Known rows, with every way that one mark hangs from another
pilu(dizuzo ravib): [-2.84 -2.37  1.52 -3.46 -1.40 -0.36  1.71 -0.91  0.21 -1.99 -1.13  0.47
 -2.88 -0.71  0.73  0.16  0.93  0.33 -1.11  1.54  0.48  5.12 -0.92]
pilu(dizuzo(moseb(talad)) ravib(dokedi)): [-3.63 -1.91 -2.03 -4.88 -2.17  0.25  1.10 -0.98  1.46 -4.63 -0.88 -2.58
 -1.46  6.76 -0.07 -0.74  0.74  2.68  0.54  5.05 -5.90  1.81  0.81]
talad(dokedi pilu): [-0.84  1.22  1.52  1.33  2.38  1.19 -0.85 -0.39 -2.03  0.36 -2.55  3.65
  0.05  1.55  0.40 -2.60 -1.43 -1.40 -2.50  1.14 -3.22 -3.54  2.49]
dokedi(dizuzo ravib): [ 0.55  2.26  3.87 -0.63 -0.68 -2.36  1.76  2.23 -1.22 -1.08 -3.00 -0.34
  0.71 -3.98 -0.09 -0.42 -0.51  1.33  2.03 -3.54  0.79  0.65  0.88]
dokedi(dizuzo): [ 0.42  2.31  1.39 -0.57  0.12 -2.61  1.49 -1.77 -0.55 -1.01 -2.61 -0.18
  0.37 -2.02  0.27  0.25 -0.64 -2.24  1.57 -1.06  0.41  1.20  0.45]
bukebam(dizuzo talad): [-2.09 -3.04 -0.17 -1.37 -0.44  0.82 -0.10 -4.67  2.08 -1.50  6.15  0.19
  1.40 -0.10 -0.47 -1.26  0.42  1.40 -0.50 -3.05  3.21  3.60 -1.73]
pilu(dizuzo(moseb) ravib(dokedi)): [-4.21 -0.26  0.12 -5.53 -1.09 -0.56  0.37  1.01  1.21 -2.81 -0.59  0.40
 -2.48  7.69  0.21 -1.06  1.81  2.39 -0.04  2.15 -5.15  3.13  1.23]
ravib(dokedi(dizuzo(moseb(talad)))): [-0.25  2.82 -1.76 -1.88 -0.76 -2.09  0.86 -1.85  0.47 -3.55 -2.59 -3.39
  1.64  5.37 -0.12 -0.98 -0.88 -0.12  3.39  2.60 -5.61 -2.14  2.27]
ravib(dokedi(dizuzo(moseb(talad(pilu))))): [-0.36  2.23 -1.39 -0.85  0.18 -0.98  0.35 -2.96  0.39 -2.18 -4.01 -4.83
  1.37  3.43 -0.10 -2.05 -1.76 -2.17  0.48  3.07 -8.27 -3.62  3.17]
talad(dokedi(ravib) pilu(dizuzo)): [-1.88 -0.68  4.72 -1.79  0.41  0.32  0.28  4.69 -2.38 -1.20 -3.08  2.80
 -0.42 -0.99  0.90 -4.40 -1.64  6.61 -3.14  0.16 -2.59 -2.46  2.57]
dizuzo(moseb): [-0.88 -1.23 -0.01 -1.58  0.63 -0.36  0.03  0.83 -0.46  0.28 -1.42 -1.24
 -0.48  3.26 -0.45 -1.13  1.06  0.96  1.41  0.74 -1.10 -1.90 -0.54]
moseb(talad): [ 0.64 -1.70 -2.19  0.72 -1.14  0.80  0.77 -1.72  0.18 -1.99 -0.20 -2.94
  0.94 -1.15 -0.37  0.36 -0.95  0.32  0.81  3.05 -1.36 -1.43 -0.21]
pilu(dizuzo(moseb(talad(dokedi))) ravib): [-3.74 -3.75  0.56 -4.44 -0.04  0.25  2.09 -1.48 -1.88 -4.56 -4.18  1.22
 -1.77  5.20 -0.54 -1.80  0.36  2.31  1.54  6.32 -2.53 -0.06 -0.42]
bukebam(dizuzo(moseb)): [-1.62 -2.63 -0.05 -2.85  0.84 -1.34 -2.17 -2.49  0.89 -0.34  1.53 -1.79
  0.38  2.34 -0.45 -2.59  0.95  2.05  1.48  1.48  1.95  0.29 -0.08]
bukebam(dizuzo(moseb(talad)) ravib(dokedi)): [-2.97 -2.67 -2.79 -3.25 -0.91  1.11 -1.50 -3.30  3.25 -2.84  3.12 -3.25
  4.02  6.52 -0.99 -0.94  0.21  0.50  1.49  2.87 -2.34  4.24  3.02]
talad(dokedi pilu(ravib)): [-2.40  0.50  1.95  1.02  2.07  2.59  0.25 -2.30 -2.04 -0.27 -3.42  4.93
 -1.96  1.58  0.28 -1.26 -0.32 -5.16 -2.44  1.49 -3.62 -0.05  1.78]
bukebam(talad): [-1.55 -1.54 -0.03 -0.03 -0.73  1.61  1.88 -1.51  0.87 -1.07  3.06  0.51
  0.77  0.91 -0.60  0.14  0.25 -0.24 -0.40 -3.99  0.62  1.35 -1.93]
dokedi(ravib): [ 0.04 -0.11  2.40 -0.07 -1.00  0.28  0.35  3.96 -0.73 -0.08 -0.18 -0.03
  0.15 -1.60 -0.33 -0.74  0.20  3.95  0.57 -2.63  0.01 -0.73  0.33]
dizuzo(moseb(talad(pilu))): [ 0.11 -3.31 -1.61  0.03  0.33  1.58  0.12 -2.09 -0.38 -0.52 -3.38 -5.60
  0.07  0.17 -0.74 -2.02 -0.99 -0.82 -0.60  4.14 -4.21 -4.68  0.07]
moseb(ravib talad(dokedi(dizuzo) pilu)): [-1.67  0.65 -0.02  1.25  1.03  0.46  1.84 -5.89 -1.83 -2.13 -6.61  0.77
  4.11 -2.02 -0.57 -0.65 -4.21 -7.17  0.77  3.37 -3.37 -3.83  3.03]
moseb(ravib): [-1.86 -1.24 -0.92 -0.07 -0.46  0.92  0.29 -1.62  0.49  0.40 -0.89  0.29
  2.59 -0.82 -1.06  1.50 -0.92 -3.93  0.84  0.07  0.55  0.06  0.39]

Rows
[-3.90 -4.16  0.95 -0.56 -0.05  2.94  0.18 -7.59  1.94 -0.74  3.52 -0.17
 -0.98 -2.40 -0.07 -1.29  0.72 -4.51 -3.26 -2.64  0.56  5.43 -1.31] -> bukebam(dizuzo talad(pilu(ravib)))
[-2.58  0.80  5.08 -2.28  0.83 -0.72  3.16  1.97 -2.32 -2.76 -2.35  3.96
  1.52  3.75 -1.15 -3.03  0.11  2.82  3.77 -5.89 -0.82 -2.31 -0.28] -> bukebam(talad(dokedi(dizuzo(moseb) ravib)))
[-1.36  3.02 -0.86  0.50 -0.70  0.69  1.46 -5.42  0.71 -3.12 -3.31 -2.14
 -0.60 -0.07  0.62  0.47 -1.54 -6.95 -1.01  2.16 -7.26  1.54  3.23] -> moseb(talad(pilu(ravib(dokedi(dizuzo)))))
[-1.72 -3.97 -1.00 -0.22  0.18  2.56  1.10 -3.91 -0.13 -1.01 -4.31 -4.27
 -2.02  0.32 -0.55 -0.73  0.26 -4.76 -0.72  4.44 -4.74 -1.33 -0.48] -> dizuzo(moseb(talad(pilu(ravib))))
[-3.87 -4.33 -0.13 -4.76 -0.91 -0.94  0.97  0.07  0.44 -0.75 -2.64 -2.00
  1.51  2.14 -1.03 -0.66 -0.22  1.15  1.30  2.27  0.38  0.05 -0.63] -> pilu(dizuzo(moseb(ravib)))
[-1.78 -0.76  2.27 -1.88  1.25 -0.03 -0.06  0.60 -1.70 -1.14 -2.85  2.84
 -0.52  1.22  0.98 -3.68 -1.80  3.04 -3.70  2.89 -2.68 -1.55  1.95] -> talad(dokedi pilu(dizuzo))
[-2.30 -0.72  3.87  0.98  0.77  3.36  1.21  2.15 -1.72 -0.65  0.31  4.11
  1.12  0.74 -0.44 -3.14 -1.06  2.30 -2.56 -5.19 -2.68 -3.02  0.90] -> bukebam(talad(dokedi(ravib) pilu))
[-3.04  1.49  1.85 -2.00  2.01 -1.96  1.32 -2.31 -2.21 -1.20 -6.12  3.79
  3.11  4.36 -1.19 -0.84 -1.22 -4.88  4.58  0.72 -1.25 -2.82  1.87] -> talad(dokedi(dizuzo(moseb(ravib))))
[-1.97  0.47 -4.43  0.25 -1.90  1.80 -0.21 -2.63  1.74 -2.22  0.97 -1.38
  4.28  3.42 -1.22  1.66 -2.22 -2.58  1.38  3.12 -4.79 -1.77  2.83] -> moseb(ravib(dokedi) talad)
[ 0.32  1.89  2.98  0.21 -0.33 -1.43  2.31  0.57 -2.93 -3.87 -4.34  1.68
  2.12 -1.40 -0.46 -1.65 -2.37  2.44  3.46  0.49 -1.62 -2.79  2.38] -> moseb(talad(dokedi(dizuzo ravib)))
[-1.76 -3.09  1.33 -2.20  0.50 -0.26 -1.53  0.06 -1.47 -3.19 -0.02  0.41
  1.87  2.72 -1.00 -4.53 -0.59  7.10  3.09  3.16 -0.27 -3.94  1.72] -> bukebam(dizuzo(moseb(talad(dokedi(ravib)))))
[-2.52  2.92  0.91 -3.14  0.22 -1.30  1.22 -0.27  1.48 -1.41 -2.40 -0.37
  2.90  6.26 -0.47  0.19  0.51 -3.63  2.48 -2.44 -3.52  4.96  3.17] -> bukebam(ravib(dokedi(dizuzo(moseb))))
[-1.50  1.18 -0.37  0.27  0.32 -0.97  2.41 -5.05 -1.78 -3.48 -4.94  1.81
  4.56 -0.03 -1.13  0.71 -3.14 -5.35  3.79  2.80 -0.70 -2.39  2.01] -> moseb(ravib talad(dokedi(dizuzo)))
[-2.78 -1.95  4.66 -3.62  0.84  0.00 -0.06  5.36 -2.85 -1.12 -4.70  1.68
 -0.77  2.55  0.40 -5.51 -0.65  7.70 -1.72  1.31 -3.36 -4.20  2.04] -> talad(dokedi(ravib) pilu(dizuzo(moseb)))
[-0.49 -3.92 -0.62 -1.40 -1.54  0.70  1.08 -1.86  0.01 -2.36 -2.17 -5.09
 -0.17 -3.32  0.73 -1.86 -2.24  2.74 -3.39  4.95 -2.30 -0.81  0.21] -> moseb(talad(pilu(dizuzo)))
[ 0.24 -1.12  0.09 -0.37  0.36 -1.06  1.66 -3.93 -0.83 -1.61 -6.15 -5.91
  0.43 -1.72 -0.33 -1.85 -1.61 -3.17  1.06  3.15 -3.75 -3.43  0.54] -> dokedi(dizuzo(moseb(talad(pilu))))
[-3.92 -2.53 -3.54 -4.52 -2.25 -0.04  0.40 -0.62  1.68 -3.64 -0.80 -3.41
  3.21  6.02 -1.23 -0.75 -1.36  2.85  1.52  5.33 -5.36 -1.93  1.85] -> pilu(dizuzo(moseb(ravib(dokedi) talad)))
[-4.43 -1.19 -1.10 -3.92 -0.54  0.60 -1.13  0.09  1.53 -0.38 -2.19 -1.89
  1.92  5.13 -0.23 -2.35 -0.98  0.25 -2.21  2.61 -6.35 -1.80  2.82] -> talad(pilu(dizuzo(moseb(ravib(dokedi)))))
[-4.22 -0.55  0.48 -4.45 -0.34  0.73 -0.31  0.23  1.17 -1.46 -2.13 -0.81
 -2.86  5.75  0.74 -2.32  0.85  0.29 -3.10  2.73 -7.19  1.57  1.99] -> talad(pilu(dizuzo(moseb) ravib(dokedi)))
[-0.23  3.52  3.05  0.61  2.44 -1.32  0.70 -2.25 -2.41 -0.56 -5.27  3.33
  0.65 -0.36  0.66 -2.36 -2.06 -3.83 -0.93  0.12 -2.57 -2.31  2.85] -> talad(dokedi(dizuzo) pilu)
[-2.18  4.66 -0.87 -1.00 -0.50 -1.61  0.34 -2.53  1.17 -1.42 -1.65  1.21
  3.95  2.29 -0.31  1.41 -1.75 -5.29  2.15 -1.14 -3.32  1.02  3.31] -> moseb(ravib(dokedi(dizuzo)))
[-2.81  3.39  1.12 -1.88  1.01 -0.42  0.45 -2.92  0.36 -0.84 -4.70 -0.37
 -1.64  3.95  0.33 -1.17  0.47 -6.57 -0.42  0.11 -7.81  1.13  3.03] -> talad(pilu(ravib(dokedi(dizuzo(moseb)))))
[-0.10 -0.52  2.01  1.94  0.28  2.29  0.26  1.82 -2.65 -1.46 -3.35  0.74
  1.28 -1.32 -0.07 -2.88 -2.18  2.54 -1.20  1.79 -4.28 -5.82  2.53] -> moseb(talad(dokedi(ravib) pilu))
[-1.17  2.05  5.43 -0.89  2.24 -1.20  0.64  2.23 -3.51 -0.46 -7.02  2.38
  0.17  0.81 -0.41 -4.37 -1.15  0.89  1.13 -1.62 -3.99 -4.64  2.73] -> talad(dokedi(dizuzo(moseb) ravib) pilu)
[-3.67 -1.21  2.98 -2.18  1.01  0.98  0.84 -1.11 -1.68 -1.58 -3.85  4.06
 -2.64  0.87  1.04 -2.05 -0.48 -0.88 -3.39  2.85 -2.99  1.63  1.37] -> talad(dokedi pilu(dizuzo ravib))
[-1.74  1.40 -0.95 -2.50 -0.93 -0.57  1.95 -2.06  1.49 -3.29 -2.31 -3.27
  3.61  5.33 -0.82  0.67 -0.40 -3.26  3.14  0.85 -4.71  3.19  2.96] -> bukebam(ravib(dokedi(dizuzo(moseb(talad)))))
[-1.36  2.77 -2.87 -0.29 -1.73 -0.72  1.28 -4.34  1.30 -3.45 -1.97 -1.94
  4.66  1.27 -0.79  1.76 -2.76 -4.88  3.02  1.92 -4.32 -0.39  3.26] -> moseb(ravib(dokedi(dizuzo)) talad)
[-3.57 -4.68  0.80 -1.96 -0.68  2.15  1.06 -4.84  3.06 -1.29  6.01  0.00
  3.64 -0.33 -0.87  0.23  0.74 -1.70 -0.54 -4.96  4.61  9.18 -0.86] -> bukebam(dizuzo ravib talad)
[-1.36  1.25  1.54  1.08  1.14  0.51  2.47 -6.25 -2.26 -3.17 -6.51  1.50
 -0.75 -1.40  0.19 -0.37 -1.91 -7.38 -0.06  3.33 -4.14 -0.44  2.01] -> moseb(talad(dokedi(dizuzo) pilu(ravib)))
[-1.25  2.42  2.69 -2.08  2.16 -2.77  0.98 -0.67 -2.65 -1.71 -5.09  3.52
  0.53  4.97 -0.40 -2.32 -0.30 -0.85  3.48  0.43 -1.63 -2.54  1.37] -> talad(dokedi(dizuzo(moseb)))
[-1.90  0.26 -3.91  1.25 -1.30  3.09 -0.66 -3.34  1.65 -1.04 -0.73 -2.88
  3.90  1.56 -0.77  0.46 -2.78 -4.41 -1.73  3.43 -7.11 -3.20  3.70] -> moseb(ravib(dokedi) talad(pilu))
